Every row comes from one small tree of marks. Brackets hold a mark, then the marks that hang from it, in alphabetical order. Every link used is in the known rows. Which tree was each row made from?
Known rows:
{tibe {kuzep dake} {roke fovoz}}: [-24  -3   0 -21 -17  11   3  -6  57   7  -5  -8 -20   1   1 -21   4  -1
  12  10 -42]
{dake {kuzep {tibe {nugon rufo} {roke fovoz}}} vosig}: [-18   1  -3   9  29 -52  21   6 -57  14  10   5 -10   0   3  34   2   2
 -10  11  -3]
{nugon rufo {tibe kuzep roke}}: [-37  12 -34 -24  10  20  22   7  43 -23  28   9 -11 -18 -46  31   3   5
 -19  -3 -36]
{dake {kuzep {tibe {roke fovoz guba}}} vosig}: [ 12   4  -5  13  13 -53  10   1 -66  -3  27   3  -1   3  -2  25   8  -6
 -25  10  -6]
{tibe kuzep nugon}: [-10   3  -5 -12  -7  20  -1 -27  60 -14 -65  10   8 -28  11   7 -32  16
  44   4  27]
{kuzep {dake vosig} {tibe nugon {roke guba}}}: [-10 -19 -10   7  18 -13  -7  18  -1 -32  17 -22  11  11  24 -48  -5 -33
 -12  15  -3]
{vosig {dake {kuzep {tibe nugon roke}}}}: [ -5  -2  -1  -2  32  43   4   2  -7   1  -1  35 -12  11  -9  -7   4   0
 -17 -21  15]
{rufo {nugon tibe}}: [ 13  11 -21  -1   4  17  11   2 -13  -9  -1 -10   0  -4 -51  16   3  19
   0  -3  43]
{guba {roke fovoz {tibe {kuzep {dake vosig}} nugon}}}: [ 18   3  17  11 -19 -18 -33 -18  17  49 -51  -9   1  25  18   2  -4  15
  33  -8   3]
{kuzep dake {tibe {nugon rufo} {roke fovoz guba}}}: [-25 -15   0   0 -14   6  -3  42  17 -16  18 -13   7  14  19 -32   2 -23
 -15   8 -20]
{rufo {nugon {tibe roke}}}: [ -2  10 -29 -11   9  20  12   5 -11 -14  10  -5  -4   6 -49  12  11  18
  -6   4  20]
{ponug {dake {kuzep {tibe {roke guba}}} vosig}}: [ 19  -2  12   5  18  -8  -6  -4 -37 -16  32 -15  -7 -12   4 -47   6 -38
 -17 -10   8]
{ponug {dake {kuzep {tibe nugon roke}}}}: [  0  -3  12 -11   7  27  -8  15 -11   1  16  -4 -12 -18  15 -50   4 -27
  -8 -21  14]
{dake {kuzep {tibe nugon roke}} vosig}: [ -7  -1  -9   6  35 -43  14   1 -56   2   9   5  -4  -3   8  20  -3  -1
 -11   8   9]
{roke fovoz guba}: [ 46   0  11  19 -58 -16 -13  -7 -14 -23   6   0  24   6  11  13   7  12
  -7   8  -3]
{vosig {dake {kuzep {tibe roke}}}}: [  4   2   1  -1  30  43   4   1 -13   4  13  34 -12  10 -16  -3  10  -3
 -29 -23  11]
{vosig dake}: [ 15   0   8   6  29  53  -1 -25   9   3   5  23  -5   4 -12  -8   3   8
 -15 -19  29]
{dake kuzep vosig}: [ 24   1  17  14  24 -49  18 -17 -62   5  10 -10  -3 -16  -4  25  -5  14
  -1  -5  28]
{nugon rufo {tibe roke}}: [-33   4 -29 -18  15  16  21  19   9 -17  55   5  -6  -7 -35  30  14  13
 -34  -5 -28]
{dake {kuzep {tibe roke}} vosig}: [  4   4  -6   6  31 -42  14   1 -64   7  30   3  -8  -5  -2  25   3  -4
 -27   5   4]
{guba {roke fovoz {tibe {kuzep dake} {nugon rufo}}}}: [ 10   6  24   4 -29  -3 -29  -5  27  48 -48  -5   3  22  11   9  -3  19
  29 -15  -3]
{roke fovoz guba {tibe {kuzep dake} {nugon rufo}}}: [ 19  -2  26  12 -59  -7  -5 -12  38   2 -43  -5  17   2   6   7  -4  12
  47   9 -18]

Which tree is each row?
[-45 -12  -7 -30   4  26   3  -8  76 -26 -41  -4  -7  -8  17 -38 -19   2
  41  10 -18]
{tibe {kuzep dake} nugon roke}
[-37 -15  -5   1  37 -10   8  24   1  -3  24 -22  -3   6  16 -29  -4 -24
 -13  12  -5]
{kuzep {dake vosig} {tibe {nugon rufo} roke}}
[ 19  11  11   4 -31  -1 -36 -16  21  50 -52   7   5  23  17  18  -3  24
  29  -9   2]
{guba {roke fovoz {tibe kuzep nugon}}}
[ 20   7  17  10 -57  -5  -5 -21  30   3 -44  12  20   1   4  34  -3  21
  42  15 -18]
{roke fovoz guba {tibe kuzep {nugon rufo}}}
[-11  -1  -8   9  27 -51  15   3 -57  16   6   4  -9   1  11  24   2   1
  -8  10   1]
{dake {kuzep {tibe nugon {roke fovoz}}} vosig}
[ -6   2  23  -8  -6  26   6 -14  46  28 -33  -7   3 -22   2   9 -14  17
  44  -4  13]
{roke {tibe {kuzep dake} {nugon rufo}}}
[ 10  -1  10   2  30  -4  -2  -4 -36   5  32 -15 -17 -15   6 -43   8 -34
 -16 -11  12]
{ponug {dake {kuzep {tibe roke}} vosig}}
[ -4  -1  -4   8  25 -46  15   5 -56 -21  14   5   3  -2  -1  26  -3  -4
 -13   9   0]
{dake {kuzep {tibe {nugon rufo} {roke guba}}} vosig}
[ 49  12  14  13 -65  -4 -14 -29  17  11 -20   8  18   1  -1  27   6  14
  21  11 -18]
{roke fovoz guba {tibe kuzep}}
[ -5   2   1  -9 -11  -2   6  30 -30 -21  11  18   8  -6   0  23  -2   3
 -17  -8   0]
{dake {kuzep {tibe {nugon rufo} {roke guba}}}}
[ 31  15  15   5 -34   0 -37 -17  13  54 -31   5   4  22   6  23   5  21
  12 -13  -3]
{guba {roke fovoz {tibe kuzep}}}
[ 15  -9   4  20  21 -13  -2  13 -15  11  32 -35   2  -7  10 -29  -8 -30
 -27   0  28]
{kuzep {dake vosig} tibe}
[ -2  -4   2 -15 -40   5  -7  -7  54 -35  -7  -8  -2   6  -2 -29   1  -9
  10  12 -49]
{tibe {kuzep dake} {roke fovoz guba}}
[  4   9 -26 -13  -6  20   9   3  17 -41  -8 -14  -1   2 -57  -9   1   4
   6   3  13]
{rufo {nugon {tibe {kuzep dake} {roke guba}}}}
[ 26  -1  25   1 -37  18  -6 -15  43 -34 -34  -6  29 -13  -3  -4 -17   6
  41   0   3]
{roke guba {tibe {kuzep dake} {nugon rufo}}}
[-29 -19 -10   8  24 -21   1  20  -2  16  13 -23  -8  15  31 -36   2 -25
  -8  18  -8]
{kuzep {dake vosig} {tibe nugon {roke fovoz}}}
[-25 -17  -8  -8   8  24  -7  36  18  -2  15 -14   1   4  29 -43  -3 -22
 -14   2   1]
{kuzep dake {tibe nugon roke}}
[  6  -2  -5  -7 -31   3  -8  -3  -6 -24  32  11  11  18  11   5  20  12
 -18  17 -39]
{tibe {roke fovoz guba}}
[-14  14 -23  -9   2  13  20   3  38 -16  13   1  -5 -29 -47  38  -7   7
 -13 -12  -4]
{nugon rufo {tibe kuzep}}
[  6  -3  -1   1  21  40   0   1  -7 -20  -1  36  -1  12 -11 -11   4  -4
 -19 -21  11]
{vosig {dake {kuzep {tibe nugon {roke guba}}}}}
[-36   3 -22 -13  14  25   0  22   6  -1  20  20   7   1  12  23   1  -2
 -25  14  -7]
{kuzep {tibe {nugon rufo} roke}}
[  5   1  13  11 -21  -1  -1 -14  -3  73 -23   8   1   3  31  30  11  36
  33   9   6]
{roke fovoz {tibe nugon}}
[ 11  -3  13   6  28  -9  -3  -6 -33   6  10 -17 -12 -20  14 -44  -2 -32
  -1 -14  31]
{ponug {dake {kuzep {tibe nugon}} vosig}}
